What can hang from each mark:
tepe: duvat fopuv tobus
sunedug: duvat
lepu: fizap fopuv tobus
fizap: lepu
reti: tobus
duvat: sunedug
tobus: reti
fopuv: lepu sunedug tepe
nalep: duvat

Known rows, with every way that one mark hangs from another:
{fopuv {lepu fizap {tobus reti}} {tepe {duvat sunedug}}}: [-49.2  13.5  42.4 -20.7  35.6  39.3 -17.8  -0.6 -67.1  43.0  34.7  40.5
  35.9   8.7  13.2  47.6  31.7 -30.9  65.4 -12.0]
{tepe {duvat sunedug}}: [-13.5  -2.7 -12.4 -44.1 -12.5   0.3  11.3  10.4 -33.9 -13.9  16.9  20.6
  17.5   1.7  20.4  20.3  10.8   9.3  50.1  -4.6]
{lepu fizap {fopuv {sunedug duvat}} {tobus reti}}: [-18.6  39.8  68.8   5.0   9.4   6.1 -63.0  -2.0  29.0  14.5   0.2  45.1
  89.9  25.1  14.3  -5.6  18.5   3.0  43.4 -10.9]
{fopuv {tepe duvat}}: [ -5.6  -9.5 -20.4 -26.8   1.7  -3.6  -1.5   4.2 -33.0  13.9  30.0  23.4
 -21.2  12.7 -14.1   9.8   5.0  -9.2  46.2  24.0]
{lepu fizap {fopuv sunedug {tepe duvat {tobus reti}}}}: [-10.8  16.1  23.8 -16.8 -20.2  -4.5 -53.9  16.7   5.9  35.9  33.7  66.6
  53.4  12.5   5.3  28.0  11.1  -7.5  73.6  37.7]
{fizap {lepu {fopuv sunedug tepe} {tobus reti}}}: [-11.7  38.3  58.7 -19.8  -2.0   2.5 -63.4   0.9  -1.5  60.6  26.1  35.4
  35.2  13.1  11.3  11.1   7.7 -10.2  56.1  21.3]
{tobus reti}: [-12.3 -16.6  34.2  19.9 -14.6  15.0   1.8   3.5   5.4  23.9  15.1  -3.6
   4.6   2.0 -16.1  -3.4   4.9   7.7  -9.2   1.2]
{nalep duvat}: [ 19.0  19.6 -11.6 -21.7   4.7   6.1   5.1   6.3  -1.8   1.4  -6.0  -7.9
  -1.7   3.2 -22.6  -7.9   8.7  21.4   4.9  -1.8]
{reti tobus}: [  5.2  -5.1  -7.0 -21.2  16.9 -10.8  -5.5  21.4  19.2  -5.0   2.0  -4.2
   8.8 -23.4  10.3   3.4   8.9  14.7   9.2 -12.9]
{fopuv {lepu fizap tobus} sunedug}: [-23.9  48.2  38.2 -15.4  25.6  -3.3 -21.6 -10.4  -6.6  34.5   1.7  23.0
  46.6  -9.4  12.0  24.7  14.9 -30.4  43.2 -17.9]
{tepe {fopuv {lepu {tobus reti}} {sunedug duvat}}}: [-18.7  14.9  24.9 -29.6  20.0 -22.9  -5.1  -3.6  12.0  56.5  10.5  42.9
  31.7  30.9 -20.7  21.0  27.0  23.7  38.8 -20.6]
{fizap {lepu {fopuv sunedug} {tobus reti}}}: [-17.4  40.7  59.1 -17.1 -15.2  -3.1 -55.5   2.9  17.1  45.3  15.6  34.0
  47.1   1.3  25.8  11.1   3.7   2.9  47.1   1.8]
{tepe {fopuv lepu {sunedug duvat}} {tobus reti}}: [-24.9  -0.5 -18.1 -34.0   2.4 -26.8  -6.1  10.3  26.6  72.5  17.0  47.4
  25.8  23.3 -22.4  40.9  37.6  39.9  32.1 -14.5]
{lepu fizap {fopuv sunedug {tepe duvat}} {tobus reti}}: [-11.9  28.6  71.7  -6.5  -3.0   8.4 -64.4   3.6  -5.0  32.8  31.0  63.9
  69.3  21.3  10.7  10.9   4.2 -18.2  74.9  24.3]
{tepe {duvat sunedug} fopuv}: [ -0.8  -8.6 -12.7 -51.5  -4.8 -13.1   9.8  11.6 -29.4 -12.6  11.5  49.1
  20.4  22.7  24.8  35.2   2.9  24.2  51.4  -0.7]
{fizap {lepu fopuv}}: [-13.0  31.4   9.8 -20.7  -6.0  -3.0 -34.4   9.0   8.4  15.7   5.4  28.5
  10.1  -5.7  25.0  15.3  -0.2   1.2  36.3  12.9]
{tepe {fopuv lepu} tobus}: [-12.6  -0.6 -34.9 -18.0  21.8 -14.2  -7.8   9.6   5.5  40.7  -0.9  48.6
   3.6   4.4  11.7  57.3  14.5  23.6   7.6 -16.0]
{fizap {lepu {fopuv tepe}}}: [ -5.7  28.9   9.5 -22.9   7.7  -0.6 -40.4   7.6  -9.5  31.1  16.2  29.2
  -2.8   5.5  10.1  16.4   2.1 -12.9  45.1  31.3]
{fopuv lepu {sunedug duvat} tepe}: [-15.5  25.4 -16.5 -47.1  19.9 -27.6   8.8  -3.6 -12.9  63.1  27.1  11.7
  -8.7  20.0 -57.2   6.9  38.8  -8.8  61.0  19.5]
{fizap lepu}: [-19.2  19.6  -6.7 -21.2   8.4   2.4 -13.7   3.2  -8.5  15.0   3.1   1.8
  -9.7  -8.1  22.2  17.0   2.2 -11.1  24.1  -2.7]
{fopuv {lepu fizap} {sunedug duvat} {tepe tobus}}: [-30.6  33.8 -32.7 -39.3  40.2 -11.7 -22.4   1.4  -8.9  55.5  16.8  31.0
  23.9  15.2 -17.8  36.6  44.6 -19.7  60.7   2.5]
{duvat sunedug}: [ -2.6   5.7   8.1 -20.4   2.0  10.7   5.9   1.1 -23.7 -11.1  -2.7  -4.0
  27.3   4.4  17.7  11.4   8.5   0.8  13.7  -4.3]
{fopuv lepu {sunedug duvat} {tepe tobus}}: [-23.4  21.4 -46.6 -49.3  22.5 -24.8  -8.1   2.2  -5.5  68.6  23.9  24.9
   4.4  17.5 -36.1  27.7  46.4   3.1  55.3   5.6]

Rows:
[-29.1  -6.7   5.7   8.3  21.7  11.8 -16.3  10.8   6.3  50.6   6.3  49.5
  27.3   3.6  13.5  60.8  17.1   8.0   3.9 -19.6] -> {tepe {fopuv {lepu fizap}} {tobus reti}}
[-30.8  13.6   2.4 -44.0 -13.0  13.1 -45.0  24.1 -26.3  41.4  35.5  51.4
  24.8   8.1  32.2  47.6  20.1   8.9  71.1  18.8] -> {fizap {lepu {fopuv {tepe {duvat sunedug} {tobus reti}}}}}
[ -7.3  36.1  90.8  17.5  -3.6  10.7 -62.2  -0.8  23.3  19.9   4.8  42.4
  87.6   9.3  22.0   2.4  -0.3 -10.1  31.2   2.0] -> {lepu fizap {fopuv sunedug} {tobus reti}}
[-22.1  30.2  -3.0 -37.9  -6.1 -12.8 -52.9  14.6  16.1  60.9  25.9  38.8
  25.4  20.5  -3.8  21.6  28.3  11.0  64.0  24.1] -> {fizap {lepu {fopuv {sunedug duvat} {tepe {tobus reti}}}}}
[ -5.2  22.4  23.1 -22.6   8.6  13.2 -35.0  10.4 -34.7  -8.1  20.3  54.9
  46.5  16.7  21.3  25.2   6.0 -18.9  70.6  31.6] -> {lepu fizap {fopuv {tepe {duvat sunedug}}}}
[ 11.9   8.3 -14.1 -38.4   7.1 -41.0   0.1  -0.7  21.2  10.8   0.4  30.4
  20.6  34.9 -15.3   2.7   9.4  24.2  37.2   5.9] -> {tepe {fopuv {sunedug duvat}}}
[-14.1  42.4 -27.1 -53.0   5.9 -23.3 -54.6  11.7  12.0  42.5  16.0  40.6
  21.6  18.8   9.3  23.0  25.1   6.6  70.7  23.5] -> {fizap {lepu {fopuv {sunedug duvat} {tepe tobus}}}}
[  8.7  39.6  42.3  -3.6 -11.3 -12.2 -36.3   3.6  24.7   1.9   0.0  35.8
  58.9   2.2  10.7   1.9  -7.8 -15.4  45.2  27.9] -> {lepu fizap {fopuv sunedug}}
[-21.8  -5.3 -44.9 -47.2 -13.5   2.3  -8.4  19.0 -26.7  -8.3  11.3  35.2
  31.1  -0.3  43.6  46.1  19.6  23.8  40.7 -19.3] -> {tepe {duvat sunedug} tobus}
[-12.0 -12.2 -12.7 -35.6 -28.6 -13.2 -17.2  14.1  -8.0  56.2  45.5  32.9
   8.5  13.3 -17.0  22.8  18.0   3.5  58.2  26.3] -> {fopuv sunedug {tepe duvat {tobus reti}}}
[-24.8   8.5  61.6  36.7  27.8  39.8 -39.3  -6.1  -6.0   3.0  -6.0  12.6
  52.3   5.0  31.3  10.0   4.4 -20.8  -6.0 -28.0] -> {lepu fizap {tobus reti}}
[ -0.9  51.7  38.2 -14.4  36.1  -2.8 -71.2  -6.8   4.2   7.9   0.0  49.1
  72.5  35.9  11.3  -0.5  16.8 -17.8  63.1  12.1] -> {lepu fizap {fopuv {sunedug duvat} tepe} tobus}
[-30.2  16.0  35.9 -32.8   6.5 -14.8 -13.8   2.6  -9.8  46.8  24.1  70.0
  39.6  10.6   8.2  44.5   9.8  -2.0  72.4 -12.9] -> {tepe duvat {fopuv {lepu fizap {tobus reti}} sunedug}}
[-34.2  16.1   0.6 -40.7  29.4  15.3   5.7   4.3 -65.1  24.7  30.2  35.4
   8.8   1.0   1.5  46.6  26.6 -34.0  77.0   9.5] -> {fopuv {lepu fizap} {tepe {duvat sunedug}}}
[-18.6  17.7  11.8  -8.8  45.4  12.3 -17.3 -10.4 -36.4  49.0  15.6  18.8
  -6.4   7.0 -11.5  24.2  19.4 -21.5  21.7  -6.3] -> {fopuv {lepu tobus} tepe}
[-35.2   1.0  -5.0 -36.6 -11.1 -19.5  -9.9  17.4   4.6  61.5  31.2  75.2
  33.6   3.5   7.3  65.7  19.6  14.4  66.3  -5.0] -> {tepe duvat {fopuv {lepu fizap} sunedug} {tobus reti}}
[-26.4  21.9  51.6 -11.0  -4.3  -4.2  -7.9  -6.1   3.2  66.9  21.7  14.1
  30.4  -3.8 -18.4  14.0  20.4  -3.7  29.3 -14.2] -> {fopuv {lepu {tobus reti}} sunedug}
[  8.5  49.4  57.6  -4.4  25.5   1.7 -71.1  -6.9  -0.4  13.8   4.2  47.0
  69.5  19.7  20.6   5.8  -1.2 -30.4  52.1  23.3] -> {lepu fizap {fopuv sunedug tepe} tobus}
[  0.2  36.6  50.5  15.6  40.7  24.1 -71.8  -6.2 -12.6  -1.2  -2.6  48.1
  56.7  18.4  30.9  12.0  -1.2 -27.8  27.9   9.0] -> {lepu fizap {fopuv tepe} tobus}
[-31.8   8.3 -19.9 -34.8   9.7 -13.1  -6.5   4.2   0.9  88.4  34.3  21.2
   7.9  19.0 -49.3  24.9  50.6   7.8  47.0   5.6] -> {fopuv lepu {sunedug duvat} {tepe {tobus reti}}}
[-25.0  29.6  52.3  -0.4   0.4  18.5 -56.8   4.2   6.8  31.8   7.8  32.6
  35.0   2.0  36.0  16.0   4.3   5.5  24.6 -10.2] -> {fizap {lepu fopuv {tobus reti}}}
[ -2.6  37.0  -6.6 -21.6  16.5 -12.6 -61.5   7.4  17.9  17.9   6.4  51.8
  59.3  26.8   2.5  15.5  22.9  -6.2  58.3  25.0] -> {lepu fizap {fopuv {sunedug duvat} {tepe tobus}}}
[ -4.0  17.8  16.8 -10.4   7.3   4.8 -39.6   9.6 -17.4   0.2  21.2  55.2
  25.7  12.4   9.5  15.3  -0.6 -20.3  61.0  33.6] -> {lepu fizap {fopuv {tepe duvat}}}
[ -6.6  38.1  53.0  20.0  26.3  19.7 -67.1  -5.2   6.1 -17.8 -16.3  45.7
  69.7   6.9  46.7  12.1  -4.8 -13.3  18.7 -12.6] -> {lepu fizap fopuv tobus}
[-23.0  26.9 -24.9 -59.2  -1.5   2.1 -46.8  21.9 -30.3  23.1  24.8  54.7
  22.6   6.6  42.4  51.5  17.3   3.4  76.6  18.0] -> {fizap {lepu {fopuv {tepe {duvat sunedug} tobus}}}}
[-21.1   3.3 -30.8 -15.2  27.0   5.1  -8.9   4.0 -23.0  58.2  21.6  22.2
 -14.7  -2.2 -15.5  41.4  27.2  -7.5  17.9   4.2] -> {fopuv lepu {tepe tobus}}
